Each row was made from one small tree. Brackets hold a mark, then the marks that hang from it, in the order of their numbers. Every link used is in the known rows. Write each row's tree.
Known rows:
[j_647 j_728]: [ 0.03  0.01 -0.04 -0.12 -0.03  0.01 -0.01  0.02 -0.06  0.14  0.02  0.07
  0.00 -0.02  0.01 -0.11  0.08  0.16  0.00  0.06 -0.02 -0.02]
[j_728 [j_647 j_239] [j_922 [j_424 j_130]]]: [-0.04  0.03 -0.06 -0.40 -0.05  0.13  0.13 -0.02 -0.09  0.24  0.09 -0.02
  0.12 -0.09  0.17 -0.11 -0.01  0.11 -0.04  0.07  0.06 -0.01]
[j_647 [j_239 j_10] [j_728 j_922]]: [ 0.02  0.01 -0.04 -0.23 -0.03  0.14  0.10  0.05 -0.06  0.15  0.05  0.07
  0.16 -0.05  0.17 -0.18  0.18  0.19 -0.06  0.07  0.01 -0.01]
[j_647 j_239]: [ 0.05  0.02 -0.01 -0.11 -0.03  0.04 -0.02  0.03 -0.02  0.14  0.05 -0.03
 -0.09 -0.01  0.08 -0.04  0.09  0.15 -0.06  0.01 -0.01  0.00]
[j_239 j_10]: [-0.05  0.03  0.01  0.00  0.04  0.00  0.07 -0.01  0.12 -0.18 -0.02  0.06
  0.06 -0.01  0.04  0.00 -0.03 -0.11  0.02  0.00  0.04  0.03]
[j_755 [j_728 [j_647 j_239] [j_922 j_424]]]: [-0.06  0.02 -0.06 -0.46 -0.08  0.14  0.16 -0.03 -0.09  0.22  0.08  0.02
 -0.06 -0.09  0.07 -0.24  0.06  0.04 -0.09  0.08  0.05 -0.05]
[j_728 j_755 j_922]: [-0.08 -0.02  0.01 -0.10 -0.01  0.12  0.12  0.03 -0.13  0.03 -0.04 -0.12
  0.29 -0.01  0.07 -0.05  0.15 -0.15 -0.07  0.04  0.01 -0.03]
[j_424 j_130 j_374 [j_922 [j_728 j_755]]]: [-0.04 -0.18 -0.04 -0.44 -0.02 -0.08  0.01  0.04  0.06  0.12 -0.16  0.06
  0.04  0.16  0.17  0.10 -0.03  0.10 -0.02  0.07 -0.03  0.02]
[j_10 j_239]: [-0.03  0.01  0.00 -0.11 -0.03  0.08  0.01  0.00 -0.07  0.09  0.03  0.02
 -0.03 -0.05  0.04 -0.04  0.11  0.09 -0.07 -0.02  0.03 -0.02]
[j_647 [j_239 j_10] [j_728 [j_922 j_424]]]: [ 0.02  0.04 -0.06 -0.36  0.00  0.20  0.10  0.04  0.02  0.06  0.06  0.04
  0.13 -0.09  0.16 -0.22  0.04  0.05 -0.07  0.07  0.06  0.01]
[j_424 j_130 j_374 j_922]: [ 0.02 -0.09 -0.04 -0.27  0.00 -0.12 -0.04  0.04  0.01  0.04 -0.06  0.19
 -0.09  0.12  0.05  0.14 -0.12  0.27 -0.01  0.07 -0.01  0.00]
[j_728 j_647 j_755 [j_922 j_424]]: [-0.13  0.01 -0.02 -0.25 -0.03  0.13  0.23 -0.03 -0.09  0.00 -0.02 -0.13
  0.25 -0.08  0.08 -0.11  0.03 -0.26 -0.05  0.07  0.07 -0.04]
[j_755 [j_728 [j_647 [j_239 j_10]] j_922]]: [-0.12  0.01 -0.03 -0.34 -0.06  0.07  0.23 -0.02 -0.06  0.11  0.04  0.12
  0.03 -0.06  0.12 -0.20  0.16  0.07 -0.07  0.08  0.03 -0.04]
[j_424 [j_922 [j_728 [j_647 [j_239 j_10]] j_755]]]: [-0.05 -0.10 -0.02 -0.34 -0.04 -0.06  0.17 -0.02  0.09 -0.04 -0.10  0.02
 -0.07  0.01  0.26 -0.07  0.17  0.02  0.00  0.07  0.00  0.01]
[j_922 [j_424 j_130 j_374] j_728]: [-0.04 -0.11 -0.06 -0.43  0.01  0.03  0.00  0.00  0.17  0.16 -0.07  0.06
  0.05  0.07  0.13  0.07 -0.28 -0.02 -0.01  0.00  0.04  0.05]
[j_647 j_239 j_728]: [ 0.08  0.02 -0.04 -0.23 -0.06  0.06 -0.04  0.05 -0.05  0.27  0.07  0.06
 -0.09 -0.03  0.09 -0.16  0.16  0.31 -0.05  0.07 -0.02 -0.03]
[j_728 j_647 j_755]: [-0.12  0.01  0.00 -0.11 -0.05 -0.02  0.15 -0.02 -0.05  0.00 -0.03 -0.06
  0.11 -0.03  0.04 -0.04  0.12 -0.11 -0.01  0.07  0.03 -0.04]
[j_755 [j_728 [j_647 j_239] j_922]]: [-0.06 -0.02 -0.04 -0.33 -0.10  0.08  0.16 -0.01 -0.18  0.32  0.07  0.05
 -0.04 -0.05  0.08 -0.21  0.18  0.18 -0.08  0.09  0.00 -0.07]
[j_755 [j_728 [j_647 j_239] [j_922 [j_424 j_130]]]]: [-0.11  0.04 -0.07 -0.59 -0.07  0.12  0.13 -0.03 -0.11  0.28  0.09  0.06
  0.01 -0.09  0.10 -0.25  0.03  0.12 -0.07  0.10  0.06 -0.02]
[j_922 j_728]: [ 0.01 -0.10 -0.02 -0.07 -0.01  0.00 -0.01 -0.02  0.06  0.09 -0.06 -0.03
  0.02  0.02  0.09 -0.01 -0.01 -0.03  0.02 -0.03 -0.03  0.02]
[j_728 [j_647 [j_239 j_10]] j_755 [j_922 j_424]]: [-0.14  0.04 -0.01 -0.37 -0.03  0.18  0.28 -0.01  0.01 -0.07  0.01 -0.09
  0.22 -0.11  0.19 -0.14  0.10 -0.22 -0.08  0.08  0.10 -0.02]
[j_647 [j_239 j_10] [j_728 j_755 j_922]]: [-0.04  0.01 -0.02 -0.34 -0.03  0.17  0.16  0.07 -0.07  0.11  0.01 -0.02
  0.27 -0.05  0.20 -0.22  0.28  0.07 -0.10  0.11  0.02 -0.02]

Write each row's tree:
[ 0.00 -0.12 -0.01 -0.18 -0.01 -0.05  0.01 -0.01  0.03 -0.03 -0.13 -0.06
 -0.01  0.07  0.13 -0.02  0.10 -0.04  0.01  0.03 -0.05  0.01] => [j_424 [j_922 [j_728 j_755]]]
[-0.11 -0.10 -0.04 -0.53  0.00  0.07  0.05  0.03  0.17  0.12 -0.11 -0.05
  0.16  0.07  0.15  0.06 -0.17 -0.15 -0.05  0.04  0.05  0.04] => [j_922 [j_424 j_130 j_374] [j_728 j_755]]
[ 0.03 -0.03 -0.10 -0.60 -0.04  0.17  0.03  0.09 -0.07  0.39  0.06  0.09
  0.13  0.00  0.17 -0.11 -0.05  0.30 -0.12  0.11  0.03 -0.02] => [j_647 j_239 [j_728 [j_922 [j_424 j_130 j_374]]]]
[-0.07 -0.04 -0.04 -0.42 -0.06  0.09  0.13 -0.03  0.07  0.16 -0.04 -0.15
  0.00 -0.06  0.21 -0.13  0.08 -0.14 -0.05  0.04  0.04 -0.01] => [j_922 j_424 [j_728 [j_647 j_239] j_755]]
[-0.09 -0.06 -0.02 -0.33  0.00  0.16  0.14  0.06  0.00  0.04 -0.07 -0.07
  0.26  0.02  0.07  0.04 -0.09 -0.23 -0.13  0.05  0.06 -0.04] => [j_728 j_755 [j_922 [j_424 j_374]]]
[-0.04 -0.02 -0.02 -0.22 -0.04  0.13  0.10  0.05 -0.16  0.17 -0.02 -0.05
  0.31 -0.03  0.08 -0.18  0.22  0.02 -0.06  0.10 -0.01 -0.05] => [j_647 [j_728 j_755 j_922]]
[ 0.00 -0.19 -0.02 -0.30 -0.01 -0.07  0.04  0.04  0.07  0.05 -0.18  0.03
 -0.02  0.15  0.14  0.11  0.00  0.00 -0.05  0.05 -0.04 -0.02] => [j_424 j_374 [j_922 [j_728 j_755]]]
[-0.07  0.02  0.00 -0.23 -0.08  0.03  0.13  0.01 -0.07  0.13  0.01 -0.08
  0.01 -0.05  0.12 -0.08  0.20  0.04 -0.07  0.08  0.02 -0.05] => [j_728 [j_647 j_239] j_755]
[-0.13 -0.06 -0.07 -0.44 -0.05  0.07  0.21 -0.01 -0.06  0.17 -0.01  0.13
  0.02  0.00  0.00 -0.09 -0.14 -0.06 -0.10  0.09  0.05 -0.08] => [j_755 [j_728 j_647 [j_922 [j_424 j_374]]]]
[-0.11 -0.06 -0.01 -0.31 -0.05  0.03  0.20 -0.02  0.10  0.04 -0.07 -0.06
  0.09 -0.03  0.26 -0.09  0.16 -0.09 -0.03  0.05  0.03  0.01] => [j_922 [j_728 [j_647 [j_239 j_10]] j_755]]
[ 0.01  0.00 -0.03 -0.33 -0.07  0.18  0.08  0.08 -0.19  0.30  0.03 -0.07
  0.21 -0.03  0.16 -0.22  0.31  0.17 -0.11  0.11 -0.02 -0.05] => [j_647 j_239 [j_728 j_755 j_922]]
[-0.12 -0.03 -0.03 -0.21 -0.07  0.03  0.18 -0.04 -0.17  0.18  0.02  0.08
  0.06 -0.03  0.00 -0.18  0.10  0.03 -0.03  0.07  0.00 -0.07] => [j_755 [j_728 j_647 j_922]]
[-0.09  0.04 -0.06 -0.47 -0.02  0.18  0.08  0.03 -0.08  0.14  0.01 -0.06
  0.34 -0.06  0.10 -0.20  0.07 -0.03 -0.05  0.12  0.06  0.01] => [j_647 [j_728 j_755 [j_922 [j_424 j_130]]]]
[-0.08 -0.12 -0.05 -0.52 -0.07  0.07  0.16  0.02  0.11  0.23 -0.08 -0.07
  0.00  0.01  0.21 -0.01 -0.04 -0.09 -0.11  0.05  0.05 -0.04] => [j_922 [j_424 j_374] [j_728 [j_647 j_239] j_755]]
[ 0.06 -0.05 -0.09 -0.45 -0.05  0.18  0.06  0.09 -0.05  0.34  0.04  0.06
  0.06  0.00  0.14 -0.10 -0.03  0.21 -0.14  0.08  0.02 -0.06] => [j_647 j_239 [j_728 [j_922 [j_424 j_374]]]]
[-0.09  0.02  0.00 -0.23  0.01  0.18  0.12  0.01 -0.04 -0.05 -0.03 -0.16
  0.27 -0.05  0.06 -0.09  0.02 -0.28 -0.07  0.04  0.05 -0.01] => [j_728 j_755 [j_922 j_424]]
[-0.05 -0.01 -0.04 -0.37  0.02  0.03  0.00  0.03  0.11  0.05 -0.01  0.08
  0.04  0.04  0.03  0.09 -0.26 -0.01 -0.03  0.03  0.07  0.02] => [j_922 [j_424 j_130 j_374]]
[ 0.07 -0.21 -0.05 -0.20 -0.01 -0.10 -0.01  0.02  0.08  0.08 -0.13  0.13
 -0.13  0.15  0.11  0.13 -0.11  0.14 -0.02  0.01 -0.06 -0.01] => [j_424 j_374 [j_922 j_728]]
[-0.12  0.00  0.00 -0.24 -0.04  0.11  0.28  0.01 -0.07  0.02  0.00 -0.06
  0.26 -0.07  0.21 -0.11  0.21 -0.08 -0.08  0.08  0.05 -0.03] => [j_728 [j_647 [j_239 j_10]] j_755 j_922]
[-0.07 -0.06 -0.07 -0.56 -0.09  0.12  0.18  0.02 -0.05  0.30  0.03  0.11
 -0.06 -0.01  0.08 -0.13 -0.04  0.08 -0.14  0.09  0.05 -0.09] => [j_755 [j_728 [j_647 j_239] [j_922 [j_424 j_374]]]]
[-0.07 -0.01 -0.01 -0.22 -0.08  0.11  0.20  0.02 -0.17  0.21  0.02 -0.11
  0.19 -0.06  0.17 -0.12  0.25  0.03 -0.10  0.08  0.02 -0.07] => [j_728 [j_647 j_239] j_755 j_922]
